Each row comes from the steps of one walk. Every step used is in the known rows, and no mark comes twice. Write the walk behind each row, first mark first.
Known rows
mela, desa, faka, godabir, mozo: [ 3.16  2.06 -0.45  2.58 -3.69  2.16 -3.70 -0.82 -1.65  0.23  6.34  2.40
  0.32 -2.54  1.08 -1.34  0.99  0.70 -1.35 -0.90]
faka, desa, godabir, mozo, posu: [ 0.53  0.41  0.37  1.26 -3.66  2.27 -1.62 -1.72 -2.37 -0.63  4.32  3.47
  1.99 -2.02 -1.94 -1.76  0.56  2.88 -0.77 -0.77]
posu, desa, faka: [ 1.04  2.62 -1.99  2.39 -3.10  3.07 -1.71 -0.38 -4.42  1.46  3.75  1.84
  0.44 -2.18  0.84 -0.61 -0.56 -0.94 -0.49  0.21]
posu, mozo, desa: [ 0.68  0.93 -0.19 -2.10 -2.05  0.48 -0.70  0.85 -1.61  0.57  1.70  1.70
  2.31 -1.15  1.44  0.56 -0.34  1.36  0.61  1.66]
desa, godabir, mozo, posu, faka: [ 0.77 -0.62 -1.00  1.06 -4.11  1.14 -2.06 -0.13 -2.35 -0.17  4.59  4.15
  2.23 -2.77 -1.79 -0.56  0.74  1.78 -0.42 -0.01]
posu, mozo, desa, faka: [ 0.89  1.05 -0.81  0.18 -2.77  1.72 -1.99  1.31 -2.85  1.21  2.44  2.26
  1.66 -1.51  1.26  0.96 -0.75  0.02  0.51  0.50]
mela, desa, godabir: [ 2.76  1.64  0.34  2.26 -2.43  1.49 -0.78 -0.88 -2.27 -0.72  3.43  1.77
  1.06 -1.72  0.16 -2.29 -0.41 -0.93 -0.89  0.30]
posu, desa, faka, godabir: [ 2.22  3.68 -2.77  2.77 -1.51  3.29 -2.76 -0.63 -3.68  0.19  4.84  1.75
 -0.16 -1.73  1.35 -1.31  0.64  1.52 -1.54  0.31]
mozo, posu, faka, desa, godabir: [ 0.17  0.16 -0.99  2.11 -2.61  1.79 -1.44 -1.45 -2.60 -2.34  3.52  3.08
  2.26 -2.09 -2.18 -0.76 -0.47  1.34 -0.40 -0.26]
desa, faka, godabir, mozo: [ 2.64  1.31 -1.22  2.15 -2.96  2.44 -4.10 -0.46 -1.77  0.94  6.31  2.41
  0.16 -2.51  0.98 -0.69  2.03  3.14 -0.25 -0.80]
mela, desa, faka, godabir, mozo, posu: [ 2.37  1.79 -1.05  2.01 -4.44  2.95 -3.49 -0.80 -2.22 -0.71  5.39  3.64
  0.59 -2.00 -1.38 -1.53  0.51  0.89 -2.10 -0.25]
mozo, desa, godabir: [ 1.91  1.01 -0.89  0.57 -0.73  0.89 -0.66  0.36 -3.04  0.64  1.94  2.39
  1.18 -1.86  0.65 -1.41  0.50  3.54  0.35  0.20]
mozo, desa: [ 1.12  0.85 -1.87 -1.50 -1.22  0.39 -0.77  0.16 -2.31  0.78  1.56  1.83
  0.50 -2.25  0.34 -0.01  0.33  2.79  0.90  1.02]
mela, desa, godabir, mozo, posu, faka: [ 1.23  0.08 -0.51  1.86 -4.94  1.17 -2.07 -0.65 -2.30 -1.36  4.51  4.17
  2.34 -2.65 -1.80 -1.47 -0.23 -0.70 -1.19 -0.04]
mela, posu, faka, desa, godabir: [ 1.00  0.39 -0.70  1.99 -2.48  0.84 -1.97 -1.44 -1.82 -1.83  3.88  1.58
  3.08 -2.38  0.41 -0.27 -0.05  0.90  1.53 -0.87]
posu, faka, godabir, mozo: [ 1.98  0.70 -1.57  0.82 -2.96  0.94 -3.33 -0.89 -0.76 -0.34  6.12  2.47
  1.19 -3.14  0.44 -0.23  2.23  3.37 -0.20 -0.06]
faka, godabir, mozo, posu, desa: [ 1.44  3.44 -1.87  0.27 -2.97  2.76 -1.88 -1.43 -3.34  0.10  4.54  3.33
  1.08 -2.17  0.13 -2.40  1.43  2.67 -2.37  0.35]
mela, desa: [ 2.00  1.56 -0.41  0.74 -3.40  1.13 -0.72 -1.19 -1.58 -0.95  3.07  0.94
  0.31 -2.19 -0.39 -1.20 -1.26 -1.53 -0.29  1.11]
desa, godabir, mozo, posu: [ 1.30  0.30 -0.20  0.93 -3.80  2.24 -1.79 -0.28 -2.63  0.44  4.26  3.72
  1.52 -2.01 -1.40 -1.66  1.26  2.80 -0.54 -0.20]

Write each row's walk
[ 0.96 -0.35  0.29  2.20 -3.11  1.04 -2.10 -1.66 -1.57 -0.67  5.47  2.63
  2.43 -3.13 -0.01 -0.94  1.02  1.93  0.17 -1.56] -> posu, faka, desa, godabir, mozo
[ 2.15  2.10  0.30  1.91 -2.71  1.81 -1.12 -0.71 -3.46  1.28  4.68  2.77
  1.80 -2.67  1.90 -2.48  1.56  1.77 -0.79 -0.77] -> posu, desa, godabir, mozo
[ 1.53  1.03  0.60 -0.26 -1.09  0.91 -0.73  1.11 -2.55  0.54  2.20  2.51
  2.48 -0.99  1.71 -0.79  0.26  2.32  0.17  0.67] -> posu, mozo, desa, godabir
[ 0.79  2.48 -2.40  2.14 -3.75  3.51 -1.80 -0.03 -5.02  0.82  2.98  2.97
  0.82 -2.02 -1.03 -1.00 -0.92 -0.90 -1.38  0.45] -> mozo, posu, desa, faka
[ 2.58  1.87 -2.46  2.42 -1.63  2.71 -3.16 -0.27 -2.19 -0.05  5.15  1.66
 -0.27 -1.60  0.35 -0.12  0.75  2.36 -0.11  0.11] -> desa, faka, godabir
[ 2.61  2.82 -1.51  2.42 -2.76  2.83 -3.31 -1.00 -2.91  1.31  6.29  2.55
  0.67 -2.78  1.75 -1.53  1.85  2.26 -1.40 -0.96] -> posu, desa, faka, godabir, mozo
[ 1.02  1.42  0.11 -1.77 -3.86  0.78 -1.60  0.63 -0.44  0.13  3.16  0.53
  3.18 -1.34  2.28  1.15  0.03 -0.38  2.03  1.27] -> mela, posu, mozo
[ 1.29  1.33 -3.49  0.59 -2.28  1.67 -2.48 -0.45 -1.79 -1.73  4.45  2.93
  0.70 -1.87 -1.90 -0.07  0.73  2.84 -0.76  1.29] -> mozo, posu, faka, godabir
[ 2.22  1.72 -3.09  0.36 -2.22  0.50 -3.18 -0.48 -0.78 -1.51  4.90  1.26
  1.55 -2.62  0.90  0.51  1.13  2.47  1.27  0.30] -> mela, posu, faka, godabir
[ 1.32  3.17 -1.80 -0.36 -3.01  1.19 -0.95 -0.79 -2.97  0.62  2.65  0.76
  1.74 -2.38  2.44 -0.88  0.39  0.23  0.94  0.66] -> mela, posu, desa
[ 1.96  0.89 -2.12 -0.78 -1.72  0.09 -3.10 -0.16 -1.64  0.20  4.32  2.95
  1.36 -3.06  1.07 -0.43  2.07  4.67 -0.02 -0.21] -> posu, faka, godabir, mozo, desa
[ 0.08 -0.45 -1.90 -0.12 -4.89  1.07 -2.22 -0.39 -1.96 -0.44  4.22  3.61
  1.72 -3.02 -1.99  0.36  0.42  0.99 -0.03  0.24] -> godabir, mozo, posu, faka
[ 1.80  2.68 -0.72  2.05 -1.43  2.12 -0.28 -0.45 -4.07  0.45  3.30  2.14
  1.30 -1.92  1.20 -2.36  0.53  1.05 -0.98  0.39] -> posu, desa, godabir
[ 1.99  2.26 -1.62  0.54 -1.51  2.06 -2.97  0.66 -2.34  0.33  3.77  2.21
  1.23 -1.02  1.60  0.12  0.65  2.84 -0.61  0.57] -> posu, mozo, desa, faka, godabir
[ 3.09  1.01  1.43  2.08 -3.72  1.06 -1.53 -0.87 -1.63  0.22  4.90  2.69
  1.57 -2.51  0.94 -2.48  0.80  0.37 -0.77 -0.68] -> mela, desa, godabir, mozo
[ 1.56  1.18 -1.92  1.38 -3.78  3.08 -3.49 -0.20 -2.45  0.28  5.43  3.75
  0.41 -1.96 -1.35 -0.86  1.36  3.16 -1.12 -0.18] -> desa, faka, godabir, mozo, posu
[ 2.36  2.15 -2.98  1.39 -0.74  1.95 -3.06  0.18 -2.82  0.26  3.78  2.21
 -0.12 -1.74  0.77 -0.44  1.04  3.96 -0.29  0.06] -> mozo, desa, faka, godabir
[ 1.99  0.22  0.65  1.62 -3.00  1.50 -1.79 -0.37 -2.02  1.01  4.82  2.75
  1.25 -2.66  0.86 -1.50  1.64  2.88  0.29 -0.84] -> desa, godabir, mozo
[ 1.10  1.35 -0.32 -2.81 -2.61  0.00 -1.30  1.01 -1.42  0.63  1.48  1.38
  3.06 -1.47  2.39  0.90 -0.09  1.49  1.86  1.14] -> mela, posu, mozo, desa
[ 1.22  0.38  1.00  1.90 -2.73  1.82 -1.57 -1.53 -1.57 -0.12  4.92  2.23
  1.77 -2.69  0.32 -1.52  1.16  2.44  0.14 -1.52] -> faka, desa, godabir, mozo
[ 0.53  0.39 -0.77  2.43 -1.81  1.32 -1.16 -1.67 -2.20 -1.92  3.90  2.12
  2.02 -2.20 -0.64 -0.53 -0.24  1.23  0.13 -0.40] -> posu, faka, desa, godabir
[ 2.36  1.33 -2.13 -1.36 -2.37 -0.62 -3.61 -0.09 -1.24  0.18  4.27  2.68
  2.28 -3.14  2.29 -0.03  2.25  4.54  1.20 -0.84] -> mela, posu, faka, godabir, mozo, desa
